Each row was made from one walk, in order. Every step used is in the known rows, and no mark comes twice. Write each row's walk.
Known rows
filov > lera > tevo: [ -2.8   4.4  -5.8  10.8  -6.9 -14.1   3.0  -7.5   5.0 -12.0 -12.1  -3.2
  -7.4   8.0  -3.3  -7.3  20.6   6.0  -3.3   2.0  -0.7]
nagu > lera: [ 15.1   5.9  -6.3  15.1  20.5   0.0  -0.8   2.6   0.6   5.1 -11.8  -4.8
   4.0 -16.4 -14.9   2.2 -12.0   4.6  12.9  -5.4  -3.7]
nagu > lera > mupumef > nalig: [ 16.4   2.0 -10.9   9.3  26.5   1.1 -10.1  -8.3  17.3  10.4   9.2  -2.4
   6.8  -0.1  -7.3 -11.9  -0.3  12.1  16.6 -25.2  -3.5]
mupumef > nalig > nagu > lera > tevo: [ 53.6  27.0 -20.8  17.6  24.3   0.6   0.1   0.5  15.4  -8.9   2.3 -15.1
 -13.4   5.4  -9.8 -17.2  13.2  10.5   2.6 -23.7  -3.3]
nagu > lera > tevo: [ 27.4  10.0  -5.6  21.2  11.2   0.8   3.2  -4.2   0.3  -9.1 -15.0  -4.9
  -3.5 -12.2 -16.2 -10.1  -8.2  15.5   9.7 -13.9  -3.7]
nagu > nalig > tevo: [ 12.6   3.3  14.0  -9.5  -7.0  -5.6  -3.8 -14.4   6.0  17.3   5.1   0.1
   0.8   3.0   5.1   9.1   7.2   9.6 -12.2   5.3   1.7]
sanom > tevo > nalig > nagu: [ 20.9  28.7   0.3 -19.1   8.4   7.9  -5.0  -3.6   9.4  -3.1  -2.4  11.2
   1.7  17.9   8.9  10.9  11.8  -4.8  -8.7  18.3   4.3]
delokis > nalig > nagu > lera: [ 31.6  23.9  -8.8  16.3  27.1   8.8   3.6  -3.3   9.9  12.0 -15.7   6.8
   2.6  -1.0  -3.7  11.0  -4.8   1.6   2.3   0.5  -1.3]
lera > mupumef > nalig: [  3.1  -4.6  -3.6  -4.5   5.9   2.3  -8.4  -9.8  16.0   4.7  21.2   2.7
   4.2  16.7   8.3 -13.6  13.8   8.1   3.5 -21.0  -1.9]
filov > lera > mupumef > nalig > nagu: [  8.5   5.6 -23.6  -2.0   7.4 -18.5 -15.3 -13.3  23.9   4.7   7.9  -9.3
  -9.0  40.1   7.0  -4.9  35.6  -6.2  -5.5 -11.9  -2.7]
delokis > nalig > nagu: [ 16.3  16.1  -2.5   2.5   8.1   9.1   3.6  -5.1   9.9   7.6  -3.3  12.6
  -3.4  16.0   9.5   8.8   8.6  -2.3 -10.7   4.9   1.9]
sanom > tevo > lera > filov: [-16.8   1.1   4.7   3.6  25.3  13.9  11.9  -4.9  22.6  -4.7 -11.2  -7.1
   6.7  -1.3  15.2  -3.4 -24.3  -0.7   7.2  11.7 -22.3]
mupumef > nalig > tevo > lera > filov: [ -3.5  13.1   4.9  -3.4  38.1  10.7  -2.5   2.5  36.5  -3.6  15.9 -19.2
   0.4   3.4  23.9  -3.5   5.3   9.3   1.6   5.5  -0.4]
sanom > tevo > nalig > nagu > lera > filov: [ 33.6  20.4  -8.8   0.9  35.2  13.2  -3.7 -17.7  17.0  -2.2 -13.7  -4.2
  -1.5   6.3   0.7  12.6  -6.2   0.0  11.0  21.5  -5.1]
sanom > tevo > lera > mupumef: [-22.1   6.3   5.4  -3.4   9.1   5.9  -0.5  -0.4  20.4   0.2 -10.3   5.2
  15.8  11.4   9.6  -9.3 -20.3   3.0   0.0  -8.3 -16.7]
filov > lera > tevo > sanom: [ 10.8  15.5  -8.9  10.9  16.0  -4.2   8.9  -5.0   1.8 -31.6 -16.1   3.1
 -15.3   2.5  -1.1 -10.6  29.4  10.3  -2.2   7.2  -4.5]
tevo > nalig > delokis: [14.6 15.7 16.9 -3.2  3.2 -1.5 -2.7 -9.3 -8.9 -0.6 12.7 12.1 12.4 10.5
  2.1 30.9 12.6 17.1  8.4 20.7 26.0]
nalig > nagu > lera > tevo > sanom: [ 59.5  31.5 -19.3  19.5  30.5   4.6   5.3  -1.7  -1.2 -34.2 -24.7  -8.7
 -23.4   1.0 -16.5 -12.1   4.9  12.9  -0.9 -10.7  -6.1]
sanom > tevo > nalig: [  0.9  19.8  11.0 -17.5  10.2  13.3  -1.0  -2.0   7.9   0.3   0.9  18.8
  13.6  -0.6   8.9   8.5   5.3   1.4   2.2  18.9   4.9]
filov > lera > mupumef > nalig: [-10.1  -4.5 -11.8  -1.0   7.3 -12.6 -10.3 -11.8  23.0   9.2  11.6  -0.5
   3.0  21.3   7.3  -8.1  28.6   1.7   5.2  -8.8  -2.7]
nalig > nagu > lera: [ 34.3  16.7 -19.2  11.7  17.7  -4.8  -6.1   1.4   3.8   2.2 -16.6 -14.7
  -7.3   2.1 -15.2   5.0  -7.3  -2.7   3.4  -6.2  -3.0]
nalig > delokis: [10.4  8.0 10.2 10.0 -1.8 -0.5  4.7 -5.7 -2.9  2.7 10.1  3.2  8.1  9.6
 -6.6 25.5  3.2  5.6  5.3  4.2  7.8]
sanom > tevo > lera: [-16.6  17.0   5.2  -2.5  18.6  10.8  10.4  11.9  15.2  -1.4 -11.6   0.9
  14.5  -4.4  10.0  -2.8 -19.8  -0.2  -1.1   2.9 -16.1]

Which walk is each row?
[ 21.0  23.1 -11.0  -0.5  -2.9 -21.9 -11.1 -11.4   0.1 -17.7 -12.0  -3.8
 -15.3  29.7   7.6  -0.1  37.4   8.8  -9.2  16.0  17.7] => filov > lera > tevo > nalig > nagu
[ 30.9  18.8   1.8  10.1  16.6  -0.6  -5.0  -7.7  -5.2 -13.4  -9.8   4.7
   1.3  -9.7  -6.6  -7.6   1.8  28.6  13.8   1.4  15.6] => nagu > lera > tevo > nalig
[ 42.4  22.6 -22.4   9.1  34.2   0.3  -4.8   4.5  15.7   4.9   3.8 -15.2
  -5.8   2.6  -6.6  -2.8  10.2   0.7   6.2 -14.8  -3.1] => mupumef > nalig > nagu > lera
[  9.5  -4.2  -7.3  12.1  11.7  -5.0 -11.0 -12.4   4.2   7.7 -11.8  -2.0
   4.5   0.5 -14.4  -4.9 -15.6   9.1  14.0 -16.8  -3.2] => nagu > lera > mupumef
[ -6.2  -0.9  15.6  -6.8  -1.7 -13.5 -12.9 -15.2  11.1  13.8  -3.7  -5.8
   6.2  17.7  15.4  -5.3  -8.4  22.0 -10.9  -6.0  -0.5] => nagu > nalig > tevo > lera > mupumef
[ 33.5  27.1  -4.4  -1.1  47.4  17.6 -10.7  -1.7  30.4  -8.9   6.2   2.5
   1.2  -2.5  -5.9  -3.3  16.3  15.4   9.5 -13.9   0.6] => nagu > lera > mupumef > nalig > tevo > sanom
[-14.0  11.7   0.5  -6.3  24.2  12.0   0.1   1.7  32.7   4.6  10.2   4.0
  16.7  11.6  18.1 -17.4  -5.3   5.4   2.3 -17.2 -17.7] => sanom > tevo > lera > mupumef > nalig
[ 25.4  12.0  -8.8  16.1  17.5   5.2  -6.9 -18.1  13.9  13.1 -15.2  11.0
   2.8  16.1  -4.4   3.6  -7.9   6.5   1.6 -10.0  -1.0] => delokis > nalig > nagu > lera > mupumef
[-13.7  -9.0   1.8   8.6  20.3  -2.0   3.2  -4.8   8.1  -8.0  -7.5 -18.2
  -2.6   1.8  16.1  -7.5 -19.0   7.2   7.1   9.3  -7.9] => tevo > lera > filov
[-15.6  13.1  18.5   4.5  32.9  18.7   5.0  -6.4  31.4   4.4  -2.6   3.7
   9.1   1.0  27.5  11.1  -8.8  11.7  -1.7  22.7   2.5] => delokis > nalig > tevo > lera > filov
[ 38.0  25.6 -12.0  -0.6  23.7  -6.6 -13.4  -2.7  -3.1  -1.3 -12.9  -4.9
  -2.9   5.4  -5.8   8.6   2.1   8.8   7.5   9.8  16.1] => tevo > nalig > nagu > lera
[ 20.5  17.2  -2.1   0.5  29.1   7.7 -17.8  -5.3  32.4  11.3  11.7  -2.5
   9.0   2.1  -6.3   0.4   6.9  10.3   8.5 -19.7   3.4] => nagu > lera > mupumef > nalig > tevo
[  6.5  11.2   5.1 -12.8   8.6   8.2 -17.0  -6.4  31.4   6.5  24.7   3.0
   5.0  18.7   9.2  -3.1  20.7   4.7  -3.7 -13.4   6.2] => lera > mupumef > nalig > tevo
[-13.2  29.1  18.9  -2.1  26.2  15.2   2.5  10.8  24.6   7.3  -3.7  11.2
  15.0  -3.8  22.2   9.6  -4.5   9.9  -8.2  13.7   8.6] => delokis > nalig > tevo > lera
[  5.5  21.8  -9.1  -9.0  23.2   6.7  -5.6   2.0  34.3   0.5   6.6  -4.8
   4.7  30.3  15.8 -15.1   1.5  -3.0  -8.5 -18.9 -16.9] => sanom > tevo > lera > mupumef > nalig > nagu
[ 20.5  -5.6  14.9   9.2 -10.9 -11.1   9.5 -21.8 -10.5  18.1   8.8   4.2
   7.4   8.5  -3.2  22.9   4.9  16.3   1.6   2.9   0.4] => nagu > nalig > delokis
[-12.6   6.0   9.7   1.4  23.6   4.0  -3.0  -1.7  24.3  -6.2  -3.4 -18.8
  -2.1   4.0  17.2   5.9 -12.4   7.5  -0.2  15.9   0.9] => nalig > tevo > lera > filov
[  1.4   7.7   7.4   8.2  19.3  -3.8  -2.6  -4.3  17.9   3.1  22.7  -3.2
  16.7  21.6   9.5   4.9   3.7  20.2  10.1 -14.0   3.5] => tevo > lera > mupumef > nalig > delokis
[19.8 12.3  5.4  7.6 12.8  5.1  6.8 -0.7 11.6  6.2 29.2  1.8 10.4  8.8
 -0.1 18.4 18.3  9.3  9.0 -4.3  4.7] => mupumef > nalig > delokis
[ 46.6  21.1 -16.9  20.7  10.5  -5.5   0.6  -4.8   2.0 -12.4 -18.7 -14.0
 -16.6   5.6 -16.6  -8.2  -3.6   7.8  -1.6 -15.5  -3.1] => nalig > nagu > lera > tevo
[ 21.5   4.7 -15.2  -6.7   4.2  -3.9 -15.0 -11.1  18.5   1.6  17.8  -6.3
  -9.7  34.6   6.7 -11.6  20.1  -0.3  -6.3 -21.5  -0.9] => lera > mupumef > nalig > nagu
[ -1.7   9.0  16.3  -6.0   8.0  -8.7  -2.0  -2.4   8.1  13.4  -3.8  -9.3
   4.8   0.8  15.6   2.0  -6.4  16.7 -11.1   6.0   0.5] => nagu > nalig > tevo > lera
[ 41.6  25.7  10.4  19.9  14.8  -1.9   0.8 -12.3  -9.2 -11.3  -1.0   6.3
   9.7  -1.5 -16.9  19.6   3.7  33.1  17.7   6.7  23.3] => nagu > lera > tevo > nalig > delokis
[ -8.4  12.9  -4.1  -9.0  11.8  -6.0 -17.5  -8.9  37.1  10.6  15.3  -1.9
   4.6  23.8  10.3   4.7  38.1   0.2  -2.6  -4.4   5.4] => filov > lera > mupumef > nalig > tevo
[12.3 26.9 18.4 -7.8  6.9 12.5  4.8 -6.4  5.0  2.5 10.4 22.0 21.7  7.5
  1.8 33.7  8.4  8.2  7.7 24.2 11.7] => sanom > tevo > nalig > delokis
